Each row was made from one path, in order. Every step used is in the known rows, and no mark comes twice. Write each row's path.
Known rows
podo, pili: [-20 -13 -10 -11 -16 -18  16  27   6   6  15  -3  10 -12  10  -7 -13 -10
  -8  -4  13 -11 -14 -12  14  -6   5   5   3 -18  -2  -6   1  -4  -5   0
 -11  -6  -9   1  10   0  -5   1  10 -22 -17  -7   8]
pili, fizin, foniti, podo, safi: [  6  13  18 -11 -32 -25  18   4 -47   6 -30  16   4  30 -32   3 -28  -3
 -46  12  -7  27 -23  15  -6 -14   4 -37   9  -6  -8   4  -5  -3 -11   7
 -40  25  24  25 -19   3  -8  19  13  24  13  20 -26]
zepigof, podo, fufaf: [ -2  -1 -13   9  22  -7  15  12  46   1  22  -7  -2   1  28 -21   6   3
  12 -18 -14  12  23  -3 -29  -7  14  25  -5  17 -13  19  -8 -16  35   3
  27   0 -13 -19   3  -7 -14   2 -28   0  -3  -2  -9]
fufaf, podo, foniti, fizin: [ -2   9 -18  13  16  21  -2 -29  25  16  45   7   1  -4  27  18  12  -3
  18   6  -5  -7   8 -11  19  10  20   4 -30  25  23 -28  55  30 -20   7
   2  -9   0  -6   8 -11   5  13  -5   0  19  30  19]
pili, fizin: [ 23  24   1  -2 -15  -5  13 -17  -7   0 -29   2 -36  26 -22   2   6   1
  -4 -11  -6  13 -23   0  -7 -10   4  14  11   3   2  -5  14  26  -4 -15
  -9 -12  16   0  13  14  11   3 -30   8   3  20  11]
tabi, podo, pili, fizin, zovim: [-17  11 -11 -36  15  -4  11  -6  13   3   1 -17   5   3 -33 -18  -1 -11
   9  16   1 -13  -8   2   3  12  -3 -29  26 -26   4  27  12 -10   5 -10
   2 -11  38  18  -9  10  -2 -24   5  11  -9  -6  10]
fizin, kigil: [ 22  14  14  19 -11 -17 -17 -15   8 -14  -4  17  -8  13  -7  11  10  26
   7   6   9  -2   7  -9  -6  -1   1   8  -8  11   1 -10 -19  13   1 -22
 -11 -11  -4  -4  13  -1   2  -9 -10 -20   3  -1  13]
bebuvam, tabi, podo, pili, fizin, zovim: [ -9   8 -15 -41  25  25   8   2 -24  -1  -6 -34  21 -34 -19 -16  -3  -6
  16  10 -17 -21  -9  36   8  24  -5 -16  35 -37   2  46   2 -25   2   8
  18  -9  43  30   0   8  15 -23  19   1  -8 -24  -4]
zovim, fizin, foniti, podo, zepigof: [  7 -20  21  28   1 -12   6  25 -51  -1 -25  -5  11  -3 -26  -8 -34 -25
 -12 -16  14  -1   2   9 -18  -3 -29 -13  -8 -16 -22  11 -39  -2  -3   1
  -3  42 -12  -2 -43  -5 -20 -11  30  33 -13  19 -32]
kigil, fizin: [ -3 -19 -16  -1 -16  10  -7  10  12  -9  -2  -6 -29   1   4 -13  -2 -26
  -6  -8  20  22  13 -23  -2  -9 -29  18  28  -5  -4 -32   8   4 -28  -8
  -7   3 -23   3  -1 -16 -12  17   3  -1  -2   4  -3]
fizin, foniti, podo, fufaf: [ -3   3  24  12  21  -3   8  18 -24   1  -1  -2  -1 -11 -16   3 -10 -10
 -30 -18 -11  36  27   0 -20 -18  16 -10  -9   2 -20   5 -36 -19  16  17
  -6  14   2 -18  -9 -44 -19   2  -2  20   1  15 -47]
zovim, fizin, foniti: [  9 -25   0  19   3  -2  -7   3   7   4 -35 -25 -17  -9 -11  -3 -18   5
   3 -15  -8  -4   2  -5  -6 -21  -7   8   4  -2   4   6 -51   2 -10 -13
   7  31  -7   5 -25   4 -15   3  -9  -2 -23  -6  -1]
foniti, fizin, kigil: [ 21   7  -1  17 -13 -14   7 -15   8 -27   2  26   4   0   8  -6   8  32
  23   8   0   4  24 -11  -2  10   2   6 -17  22   1 -29  -2  29 -15 -15
 -12 -21   0  -6  13   6   3 -11 -10 -31  29  17  31]
bebuvam, tabi, podo, pili, fizin, kigil: [ 10  20  -3 -39  -4  12 -13 -28 -21  -8   4  -2  47 -22  -6  11  20  22
   3  20  -8 -10   0  17  36  26   4   9  20  -7  15  37 -28   3  12  18
   6  -6  23  21   6  27  52 -34  11 -27   7 -21   4]
tabi, podo, foniti: [-14   3  -2 -17  31  18 -39 -26  20  19  13 -16  -5  -2   2  31  47   2
  20  19   0 -18  -3 -28   1  17   9 -15   5  14  32  -9   7   4  15 -17
   0 -24   1 -20  20  -5   1 -13  -5   0 -12 -25  18]
foniti, podo, pili, fizin, kigil: [  0  56  17 -11 -31 -39  10 -14 -37  -6   7  48  30  24 -36  10   1  12
 -34  22  11  14  -8   3  27  -4  -2 -10 -28  -1 -17  -5   0   8   5  10
 -26 -21   4  -3   6  13  28 -10  15   1  18  16   3]
podo, zepigof: [ 10 -30   1  21 -11  -9  12  29 -17  -7  -1  -3 -11   2   0  -7 -15 -29
  11 -21  24  -8 -10   0 -30  12  -7   0  13 -15 -10   0   5  14  -5 -24
  -9  10  -3  -2  -4   3 -12  -9   5   6 -12  20  -7]
bebuvam, tabi, podo: [  8 -14   0 -28  30  46  -7 -11 -11  -1 -21 -33   1 -30  19  11  34   7
  15  -7  -3  -7 -11  20  11  22 -12   8  39  -5  24  26  -6  -5   6  12
  11   1   5   7  18  -4  15  -6  14 -17  -5 -37  -5]
fufaf, podo, pili, fizin, foniti: [  9   6   1 -19 -16  -4   9 -13  13  24  19  -2  17  16  -8  -4 -30 -22
 -36   4   4  -2 -21  10  23 -10  26  17   2 -16   2  26   2   1  -9  25
  -7  43  38  26 -39   0  25   8  -3  17   5  38 -31]
safi, podo: [ 21 -10   7 -18  -4   2  -7   6  18   8 -16 -18 -14  -2  19   8  -6   3
  -3  12   7 -14  -8  -7   9 -34   6   7  10   3  12   3   5 -15   5   2
  -6  20  11 -11  14 -19  14  11 -31  13 -16 -14   6]
fufaf, podo: [ 16   3   1  12   4  24   4 -16  32  17   7  -3 -26  12  14  12   4  -9
 -10 -14  19   2 -19  10  17  -8  -2  19   3   6  12   9  33  16 -11   7
  -5  14   0   7  -2 -17   5  22   1   1   2  17  -6]
pili, fizin, foniti, podo: [ 18  31  29  -8  -6 -11   9 -15 -49   2 -36  17  -8  29 -42   5  -7  -1
 -42   2  -2  19 -20  10 -11 -11   1 -11 -12  -5 -14  -9 -10  -2   2   7
 -17   9  31  -4 -10  -8   8   9  -8  39  20  31 -31]
fufaf, podo, tabi: [ 10 -17   9  14  -1  25 -31   1  35  -2  24  10 -25  30  16   4 -22   9
  -9 -10  33   6  -5  14   8  -1 -15  11   7  19   7  13  31  13  -6  21
   8  15 -32  16 -17 -23   0  17  16 -12  17  14 -10]
pili, fizin, zovim: [ 15  26  -4   5   3  -3  14  -5  -4  -5 -26  -8 -44  23 -44 -13 -15  -1
   8   0  -8  -1 -14  17 -29  -6  -2 -11   5 -13 -15  -2  17   4  -8 -31
  -1 -23  35  16   6   0 -12   2 -26  22   0  17   8]
fizin, pili: [ -5  10  13  26 -22   6  19  17  -1  -3 -17  17 -19  -7   1  10  24 -27
  -8 -11 -15  -8   7   1  -4  -3  12  10  -7  -3   2   6 -15  -7   8 -16
  -7   0 -10 -19  17  32  -2   7 -11  -7 -23  -5  -4]
foniti, fizin: [  8 -11 -14   4  -6   0  33   3   6 -14  -7   7 -12  -9  16 -14   4   6
  21 -12  -2  11   6 -11  -1   1  -3   3   0   9   1 -28  22  21 -19  -5
  -9 -14  -2  -7  13   0 -11   5  -8 -21  20  14  24]
foniti, podo, fufaf: [ -9  23  16   9  16   3  23  19 -16  -2   4   4 -17 -10 -12  13  11  -7
 -21 -23  -3  41  22  -3  -4 -16  -3  -9  -9  14 -20   3   1  -1  17  15
  -9  -9 -22 -27  21 -34 -12   1   5   4  -1  12 -22]
bebuvam, tabi: [  8 -10  -4   2  11  31   9  12 -31  -7 -24 -21 -10 -28  15   7   4   3
  12 -22  -7  -5 -17  22   0   5  -2  20  16 -11   1   6  -4  -6 -11   5
   9  -5  -3   7  23  -2  12  12   5 -17  -5 -16  -7]
foniti, podo, tabi, bebuvam: [ -3 -16  18  15   0 -16 -12  13  -6 -23  -3   9 -10  15  -8  -6 -24  12
  -5 -12  20  44 -14   1   0   0 -38 -11  -9  -9 -47 -27  20   6  26  40
  33 -26 -53  -4  -9 -28 -15   5  26 -19  22  -1  -6]
zovim, fizin: [  8  -4 -10  14  -3   5   9   0  16  -2 -32 -18 -33  -6  -2   3   2   7
  13 -22  -2   2  -8  -7  10 -20 -22  14   6   8   5   2 -17  17 -12 -12
   5   2 -30  -2   2  16 -12   3  -7 -15 -28 -12  23]

Which path is each row?
[  1  19  -6  20   1 -14 -23 -28   5 -11  34  28  17  -6   5  15  18  30
  31  26 -12 -13  34 -26  -4  17  22  -6 -41  30   9 -47   1  26 -10 -23
  -7 -43  -2 -15  22   6   8 -16 -17 -23  22   9  40] => podo, foniti, fizin, kigil
[-14  -4  -7  18 -31  21   6  20   0  -8  -7  19 -22 -10   2  -5  15 -50
 -19 -14  -1  12  37 -14   0  -8  -9  26  11  -5  -7 -15 -10  -5 -15  -9
  -4  12 -25  -7   2  20  -4  13  -3   1 -15  -3 -13] => kigil, fizin, pili
[ -3   9   1  36 -20  12  21   6   8   1 -36   6 -25 -22  -5   9  20 -17
   2 -25 -24 -10  16   3  15 -16  -7  18  -9   7   4  19 -33   6   1 -13
   7  13 -35 -13   7  53  -6   0 -11 -13 -43 -19  10] => zovim, fizin, pili
[ -5 -30  -8 -27   9  34   6   8 -11   2 -17 -34  14 -33  31   9  14   9
  13  -1  -4   1 -14  24  19  21  -7 -18  60  -6  27  37  -2  -6 -12  12
 -12  17   1  35   9  11   2   1  34 -30 -14 -42  -2] => bebuvam, tabi, podo, safi
[ 27   6   9   0 -15 -10   2 -15 -15   5 -33  -2 -18  23 -29  -1 -14  -1
 -16   1 -14   8 -17   1 -25 -11  18   8   6  -9   1  -1 -22   5  -3 -12
 -10  14  40   9 -12   3   8   4 -32  22  10  27 -14] => pili, fizin, foniti
[-19   7 -11   9  22 -12 -29 -12  29  16  33   6  11  18  24   5  20  12
  18  12  -3 -31  -8 -14 -24   9  18   8 -35  16   7 -18  18 -17  27 -16
  26 -22  -8 -23  11   8  -1   8 -22  19  -3 -16  16] => zepigof, podo, foniti
[-27  11  -4   1  12  25   1 -19   8   6  20  17  20 -28  18  19  61 -20
  25  17 -30 -23  39 -24  11  32  26 -11 -18  21  29  -8   1   6  13  -8
   2 -20   3 -35  18  38   3 -21  -8  -9   2 -15  22] => tabi, podo, foniti, fizin, pili
[ -1  -9 -14  15  15   1  30  15   4 -24  -5  -8 -22 -14  -4 -32 -15   7
  37  -1  -7  -6  16   6 -27   8 -10 -21  -3  -6 -12 -27  31   4 -25 -24
   2 -25  14   5   4 -11 -32   0  -4  -3  14  11  21] => foniti, fizin, zovim
[-34  19 -17  22   0  -4   9  -1  16   3  35  34  33 -10  37  -6  32 -11
  28  15 -40 -33  37  -9 -15  20  35  13 -55  28   1 -18  16 -18  24  -9
  23 -22 -10 -38  14  50  -1   6 -27   6   9  -3  17] => zepigof, podo, foniti, fizin, pili
[ -2 -22  38  12   2  -6 -35  27 -36 -16  -5  21   0  24 -17  -2 -31  14
 -29   2  20  14   4   7 -21  -2 -20 -25 -12   7 -20  -8 -18 -22   9  25
  -3  12 -23  -5 -23 -34 -20   5  28  10  23   5 -36] => fizin, foniti, podo, tabi
[  3 -39   2  22  -7 -12 -18  13  30 -22  -1 -13 -19  10   6 -16 -30  13
  18 -16  13  31 -14  -7 -12   1 -19   9  12 -13 -33 -19   6  11  21  19
  39 -17 -45  12 -13 -14  -9  -2  -1 -37  10  -6  14] => podo, tabi, bebuvam
[-10  -3  -6 -19  41  47 -39 -23 -20  14   9 -31  14 -37  19  32  44   6
  26   9 -14 -25  -4   5   9  32  10  -4  13   3  32   7  -3  -6  10   5
  19 -20   3  -6  28  -5  18 -12   8  -6 -12 -41   3] => bebuvam, tabi, podo, foniti
[  8  29   3 -34 -17 -21 -14 -36  14  -4  12  14  30  15 -18   6  23  18
  -2  26   7  -4   0 -10  28  14   4  -1  12   0  13  22 -18  20  15  -2
 -13  -8  22   9  -2  25  32 -38   2 -17   5  -1  21] => tabi, podo, pili, fizin, kigil
[ -7 -18  -4 -34 -15 -18   2  33  17  13  12 -13  23 -18  33   0 -22  -7
 -12  17  10 -24  -2 -17  29 -34   9  -2   7 -15   8  11   2 -31   3  15
  -8  26  10  -4  10 -14  18   8  -7   1 -27 -20   9] => safi, podo, pili
[  2 -37  -6   1 -11   6 -21  12   2  -4  -4 -12 -12   0   0 -20 -22 -24
 -20  -3  15  18  19 -22 -21 -13 -15  14  25 -17  -5 -27 -29 -11 -28  -9
  -2  29  -2  11 -26 -24 -13  16  -4  12   2  10 -29] => kigil, fizin, foniti
[-20   3 -26   4  19 -14  -2 -13  26   3  40  17  27   1  39 -12  16  14
  38  16 -16 -24  15 -16 -16  19  19   6 -41  23   4 -37  36  -4  10  -9
  24 -32  -5 -23  11  14  -6   4 -23   5  25   3  31] => zepigof, podo, foniti, fizin
[ -6 -27  -2   7   0  -8 -32  18  37 -16  21  17  -2  36  29 -25 -18  26
  13  -3  17  -6  -1   9 -30  10 -15  12  -5  18 -11   7  12 -17  26   5
  32  -3 -40  -1 -12   2 -12   7  -2  -6  22 -18   5] => zepigof, podo, tabi
[  0   0  29   5   5  -8  -1   6 -35   1 -20  11  -3   7 -19   4  -3  -3
 -34  -1   9  10 -10   4 -15 -12  -4 -16 -15 -10 -10 -12 -16 -21   1   7
 -16  11   6 -10  -8 -27 -14  15  13  23  10  10 -33] => fizin, foniti, podo
[ -2 -21  25  19   2   0 -33  21 -24 -13 -20   9  -9  12 -23  -5 -37  24
 -20  -9  10  16  13   7  -1 -16 -39 -18 -10  12 -18   5 -41 -12   0  20
   7  24 -48   3 -36 -17 -24   3  27   4   3 -12 -19] => zovim, fizin, foniti, podo, tabi
[-19  40   5 -16  -2 -27  26  17 -41  -1   1  17   1  12 -51 -17 -24 -12
 -22  14   2   3 -12  22   0  -5 -16 -34 -17 -28 -32   0  30 -16  -4  -2
 -12 -23  20   6   0  -6  -9   1  22  29   1  11  -8] => foniti, podo, pili, fizin, zovim
[  2 -15  -5   5 -17  11  15   4  37  16  19   0 -13  13  27   9 -18  -4
 -15  -5  18  12 -22  15  26  -6   5  -5  23   6  17  20  38  20 -28   7
 -27  33  -5  37 -10  -3 -11  31  24  -9  -7   8  -3] => fufaf, podo, safi
[ 40  40  10  11 -25 -21  -9 -39   1 -11 -20  27 -19  33 -34   9  11  27
  -3   9   0   9  -8  -2  -5  -3   8  12  -8  15  -2  -4 -13  30   2 -20
 -14 -17  18   3  11  16  26 -13 -30  -6  16  22  16] => pili, fizin, kigil
[ -3   3  13  19  18   2  10  12 -18   3 -19 -14  -8 -23 -22   6 -14  -2
 -20 -24 -22  34  36  -1  -8 -28  -9  -5 -10  10 -17  17 -60  -8   9  17
   7  29 -26 -15 -21 -26 -20  -7   3  10 -19   3 -34] => zovim, fizin, foniti, podo, fufaf
[-27 -10  20 -12  -6 -25   7  29 -40  10   9  12  37  -6  -9  -3 -23 -14
 -42  10  15   0  -7  -1   9 -11  -2 -20 -20 -23 -15  -9 -18 -30   1  23
 -18  15   2  -7 -15 -22 -11   5  33  10  -3   2 -33] => fizin, foniti, podo, pili
[ 21  10   2  31 -11 -10 -14 -22  20 -12 -19   6 -16  -1 -13   8   6  35
  15  -2   1  -4  14  -7  12 -12 -20  15  -9  17   4   4 -39  25  -5 -24
   0  -1 -27  -1   0  19   2 -14  -7 -28 -19 -15  32] => zovim, fizin, kigil
[-10  15 -19 -26 -18 -34  24   1  18   8  18  14  28  25  12 -28 -10   3
  -6   4  -2  -9 -24   1   4  -1  10  22 -12  -6 -11  12  18 -13  21   4
  11  -4  11   3  -8  35  15   2 -18  12   5   4   9] => zepigof, podo, pili, fizin
[-16  -1 -14 -20  30  19 -13 -30  17   7  21  -7  13 -15  18  15  44   8
  34  21 -11 -11  20 -30   6  26   8 -19   0  24  30 -27  21  21   1 -10
   2 -32   6 -19  16   0  -4 -20  -6 -11  14  -8  36] => tabi, podo, foniti, fizin
[-17 -19 -13   0 -14 -23  16  19  34   3  10   5  11  22  39 -20 -12  13
   6   4   1  -1 -17   6 -11   1   2  -6   7   5   1  15  18 -14   8  -7
  -4  13  -9  18  -4  22 -23  20   5  -6  -2 -18   9] => zepigof, podo, safi
[ -9   0 -13  -2  26  -1 -17   1  12   6  20 -15   5 -25  13  -4 -15   3
  41  38 -22 -39  31 -13 -14 -12  22 -34 -25   4   9 -27  35 -26  -7 -17
   9 -19  32  -8  16 -29  -8   2 -28  28   2  -3  31] => safi, podo, foniti, fizin, zovim
[  3  15  -4  18  19  19 -24 -26  29  28  40  -1 -13  10  12  33  12 -11
   2   7   5 -13 -10  -4  17   1  20   9 -21  15  23 -10  38  13  -9  -1
   0  -6  -2  -6   6 -15   7  20  -5  15  -5   9   0] => fufaf, podo, foniti
[ -1 -13   2 -52   9  19   0  -4 -34   9 -13 -29  46 -28   1  -5  -1  -6
 -10   3 -18 -12 -11  21  17  18  16   2  33 -30  13  41 -41 -18   6  29
  10  26  45  25 -16  12  34 -19  10  -1   1 -14 -28] => bebuvam, tabi, podo, pili, fizin, foniti
[-10  -7  -9  -6  -6   4  11   7  32  21  40  -2  11  -6  23   2 -12 -18
 -20  -6  25  -6 -17   5  37 -10   3  14   1  -9   7  18  30   3 -13  23
  -8  18  -4  11  -8 -12   7  19  22 -11 -10  12  -9] => fufaf, podo, pili
[ -1  13 -11 -22 -27 -20  25   8 -10   8  -1   6   2  10 -14  -4 -10 -12
 -13  -4  -1   6 -23  -2  14 -10  12   9   9 -15  -4  -2  10  11  -5   0
 -15  -8  12   9   6  19  14  -2  -9  -8  -7  12  11] => podo, pili, fizin
[ 12 -38   0 -11  21  39   1  16 -35  -8  -9 -33  19 -32  17   0  10 -23
  25 -18  14 -15 -10  26  -8  39 -13   2  41 -19   9  36  -7   0   5   1
  14  18  11  12  -4  -1   8 -29  27  -2  -8 -14 -19] => bebuvam, tabi, podo, zepigof
